Known rows, with every way that one mark hangs from another
{bemaf zafum}: [ 0.87 -0.64  0.16  0.57  0.16 -0.33  0.15  1.81  0.07 -2.29  2.44  0.73
 -2.34  0.75 -0.30 -1.42  0.17 -3.34  1.51 -1.91]
{fegub {fofados nudus {zafum bemaf sevirum}}}: [-2.48  0.64 -0.76  0.37  0.50  1.05  0.59 -1.06  0.40 -0.38  1.90 -3.54
  1.17 -0.60 -1.40  0.21  0.53  0.43  2.99  0.91]
{nudus {fegub fofados}}: [ 2.70 -1.07 -2.45  0.00  0.56  1.69 -1.98 -0.41  1.16  0.71  4.24 -0.15
 -2.77 -0.37 -0.44  0.14  1.18 -1.83  4.28 -1.81]
{rige {sevirum {zafum fofados}}}: [-1.38 -1.27 -1.09 -3.79  0.28 -1.66 -2.06  1.67  0.42 -3.60 -1.87  1.25
  0.35  0.95  0.74 -0.89  0.37  2.56 -1.36  0.38]
{fofados bemaf nudus}: [ 0.54 -0.20  1.46  3.31  0.79  4.48 -3.12  0.04 -0.58  1.75 -0.51 -1.19
 -0.31 -0.24 -2.45  0.95  2.34 -2.24 -0.60  0.80]
{fofados bemaf {fegub nudus} zafum}: [-0.88  0.44  1.93  2.46  1.15  2.95  2.38 -1.15  0.21  5.41  3.19 -0.22
  1.60 -1.43  1.42  0.18 -3.29 -0.40  1.79  0.04]
{fofados zafum}: [ 1.59 -0.99  1.65 -0.06  1.75 -0.44  0.44  1.51 -0.40  0.43  1.19 -0.11
  1.47  0.31  0.90 -0.54 -0.22 -1.99  1.52 -0.66]
{rige sevirum}: [ 1.10 -0.52 -0.45 -1.06  1.51 -1.21 -1.12  3.69  1.16 -3.26 -0.71 -1.06
 -0.72  1.88  0.97 -0.29  1.36 -1.67  0.25 -0.19]
{fofados bemaf fegub zafum}: [-0.65  1.33  2.86  3.92  1.79  1.15  2.59 -0.40  0.02  4.30  1.53  1.86
  1.71 -1.99  0.52  0.41 -1.54 -0.33 -0.10  0.23]
{nudus {fegub {fofados bemaf}}}: [ 2.33 -0.22 -2.29  1.75  0.00  3.37 -1.77 -2.12  1.11  2.07  4.07  0.75
 -3.10 -1.28 -0.46  1.70  0.97 -1.53  2.13 -1.98]
{rige {sevirum {zafum bemaf fofados}}}: [-1.86 -1.64 -0.51 -2.64  0.74 -1.60  0.09  0.09  1.75 -4.09 -3.92  1.05
  0.83  0.47  1.35 -0.41  0.02  3.87 -1.24  0.64]
{nudus {fofados bemaf fegub {zafum sevirum}}}: [-1.17  1.95  1.58  1.28  1.76 -2.36  1.47  0.08 -1.74  2.44  1.94 -0.70
  1.86 -2.90 -0.64 -1.45 -0.97 -0.67 -0.87  0.24]
{fofados bemaf {fegub nudus} {zafum {rige sevirum}}}: [-0.27  1.91  0.95  1.19 -1.74  0.54  3.02 -0.31  0.67  4.42  0.32 -1.10
  1.32  0.77  1.71  1.34 -3.21  0.99 -0.68  1.78]
{sevirum {zafum {fofados bemaf {nudus fegub}}}}: [-0.07 -1.50 -0.61  0.76 -1.58  3.88 -3.25 -2.56 -1.15  2.14 -0.54  1.43
 -0.36 -1.92 -2.28 -0.06  1.42  3.02 -1.22  0.91]
{nudus {fofados zafum}}: [ 1.94 -0.66  2.46 -1.69  2.56 -2.39 -0.94  1.98 -1.25  0.44  0.93 -1.48
  1.64 -1.43  0.09 -1.62 -0.65 -2.13  1.67  0.07]
{fegub {nudus {fofados zafum}}}: [ 1.71 -1.80  1.42 -3.07  1.94 -0.18 -1.17  0.96 -0.93  1.52  2.72 -3.68
  1.30 -0.36  1.06 -1.52 -2.34 -2.30  3.73 -0.50]
{zafum bemaf}: [ 0.87 -2.18  1.47  0.85  3.33  0.15  0.84 -0.03  1.78 -2.11 -2.32  0.11
  0.12  0.79  0.77 -0.13  0.78 -1.47  1.74 -1.24]
{rige {sevirum {zafum {fofados bemaf fegub}}}}: [-3.03  0.31 -0.30 -1.04  0.29 -0.53 -0.32  0.40  0.80 -0.84 -1.49  2.73
  0.56 -0.74  0.49 -0.15 -0.56  3.69 -2.57  1.09]
{rige {sevirum zafum}}: [-0.77 -1.38 -0.13 -3.00  0.47 -2.40 -1.39  2.96  1.68 -4.03 -0.86 -0.27
 -0.30  1.94  0.18 -1.29  1.03  0.90 -0.46  0.65]
{rige {sevirum {zafum bemaf {fofados fegub}}}}: [-3.29 -0.65  0.11 -1.45  1.30 -1.87  1.71  0.23  1.97 -2.57 -3.66  1.71
  1.10 -0.28  1.04 -0.94 -0.79  5.02 -0.49  1.48]
{nudus fegub {fofados {zafum bemaf rige}}}: [ 4.95 -0.95  1.42  0.52 -0.40 -2.27  2.09 -1.08 -0.05  2.56 -1.58 -1.85
  0.08 -1.18 -0.11 -0.60 -0.21  0.33  1.66  0.80]
{bemaf {zafum {fofados {fegub nudus}} sevirum}}: [-2.79  0.47 -2.95 -0.77 -1.16  0.07  1.42 -0.38 -1.66 -1.06  4.09  0.20
 -1.30 -0.26  0.70 -2.56 -1.81 -0.53  1.75 -2.25]

Rows
[ 1.54  0.88 -0.81 -0.80 -2.82 -2.44  0.67  2.94  0.78 -3.40 -0.47 -0.16
 -2.56  2.93  0.11 -0.33  0.33 -2.03 -0.87 -0.19] => {bemaf {zafum {rige sevirum}}}
[ 0.83  0.96  0.05  0.64 -2.14 -1.21  0.95 -0.96 -1.79  0.56 -0.01  0.13
  1.26  1.09  0.35  1.33  0.64 -1.77 -3.86 -0.90] => {fofados bemaf {zafum rige sevirum}}
[-1.16 -1.74  0.46 -1.79  1.13 -2.32  0.85  1.53  2.87 -4.43 -3.12 -0.23
  0.13  1.53  0.64 -0.84  0.63  2.27 -0.32  0.93] => {rige {sevirum {zafum bemaf}}}
[-0.72 -0.75 -1.57 -1.56  1.09  4.40 -2.92 -2.35  1.33  1.28  4.74 -1.30
 -1.42  0.34  0.69  2.07 -1.65 -2.55  3.05 -2.18] => {fegub {fofados bemaf} nudus}
[-0.96  0.54 -1.02 -1.82 -0.66 -2.14  1.84 -1.54  0.56 -1.58  0.80 -1.02
  0.96  1.25  0.56  1.16 -0.23 -0.09  1.09 -0.61] => {fegub {fofados {zafum bemaf rige sevirum}}}
[ 1.34 -0.08 -1.38 -2.95 -1.12 -1.57 -2.08  1.34 -0.77 -2.34 -3.93  1.01
 -0.11  2.44  1.37  1.43  0.81  0.30 -2.19  0.05] => {zafum fofados {rige sevirum}}
[-1.26  1.52 -0.89  3.71 -2.14  2.81 -0.92 -0.04 -1.42 -0.55  2.23 -1.67
 -1.99 -0.29 -2.89 -0.58  1.95 -2.46 -1.56 -0.31] => {fofados {bemaf {zafum sevirum}} nudus}
[-1.71 -0.45 -0.93 -2.20 -0.20 -0.27 -1.85  0.17  0.44 -2.50 -1.88  1.98
  0.19  0.07  0.85  0.44  0.08  2.59 -3.26  0.14] => {rige {sevirum {zafum {fofados bemaf}}}}
[-1.27  1.60  1.22  4.54  0.39  1.27  2.18  0.00  0.63  1.60  2.56  2.65
 -1.82 -1.44 -0.76 -0.53 -1.04 -1.61  0.03 -1.00] => {fofados {bemaf zafum} fegub}
[-1.45 -1.82  0.29 -1.74  0.57  1.26 -2.84 -1.99 -0.74 -0.72 -0.91  3.65
  0.68 -0.94 -0.11  0.29 -0.06  1.84 -2.59 -0.94] => {sevirum {zafum {fofados bemaf}}}
[-0.80  1.82 -1.55 -0.89 -1.87 -0.49 -0.26 -1.92 -0.62  0.52  2.84  0.01
  0.33  0.45  0.05  2.32 -0.06 -1.44 -1.49 -1.11] => {fegub {fofados bemaf {zafum rige sevirum}}}
[-2.82  1.08 -1.73  1.20  1.07  0.78 -0.08 -1.72 -2.13  0.32  0.59  2.67
  0.66 -1.53  0.25  0.02  0.50  0.17 -2.49 -1.76] => {zafum {fofados bemaf fegub} sevirum}
[ 0.72 -0.08  0.57 -2.24  1.61 -3.68 -0.47  1.86 -2.00 -1.10  1.76 -2.56
  1.55 -0.97 -0.09 -2.34  0.31 -2.38  0.63 -0.70] => {nudus {fofados {zafum sevirum}}}
[ 2.78 -1.14 -0.38  1.67 -1.86  2.74 -0.54 -2.78 -0.71  1.73 -5.17 -0.39
 -0.51  0.27 -1.25  1.22  1.87  2.29  0.48  1.40] => {zafum bemaf {fofados {nudus fegub}} rige}
[-0.16  0.12  3.77  0.86  3.72 -2.70  3.18  0.62  0.46  1.93 -0.91 -0.86
  2.23 -2.59  0.19 -1.84 -1.95  0.59  2.89  1.34] => {nudus {fofados fegub {zafum bemaf}}}
[-0.01  0.98  0.00 -1.68 -0.26 -1.80  1.93 -0.18  2.33 -1.25 -0.82 -1.12
  0.59  1.23  1.40  2.07 -1.08  1.03  1.28  1.06] => {fegub {fofados {zafum bemaf {rige sevirum}}}}
[ 2.37  0.02 -1.56  1.31 -2.80  1.49  0.13 -1.10  0.33  0.28 -6.18 -1.62
 -0.86  0.91 -0.38  1.41  1.86  3.55 -0.66  2.42] => {zafum bemaf {fofados {nudus fegub}} {rige sevirum}}
[ 0.36  1.74  2.92  3.03 -0.39  0.00  2.51 -0.60 -0.22  4.41 -0.47  2.01
  1.79 -0.41  0.03  1.34 -1.39 -0.06 -1.68  1.11] => {fofados bemaf fegub {zafum rige}}
[-1.11  2.56 -0.64  0.95 -3.36 -0.27  0.55  1.77 -0.88  0.06 -1.63  0.14
 -1.41  0.67 -1.46 -0.52 -0.18  1.70 -0.47  2.59] => {bemaf {zafum {fofados fegub nudus} {rige sevirum}}}
[ 3.26  1.04 -0.49  5.13 -4.71  4.06 -0.75 -1.32 -0.63  3.15  0.82 -0.79
 -3.72 -0.24 -3.51  0.73  1.87 -1.33 -0.73  0.81] => {fofados {bemaf {zafum rige}} {nudus fegub}}
[ 0.32 -0.56 -2.55 -3.38 -1.39 -2.10 -2.04 -0.32 -2.89 -2.95 -1.87  0.98
  0.34  2.30  0.26  0.25  1.92 -1.10 -2.57 -1.73] => {zafum fofados rige sevirum}
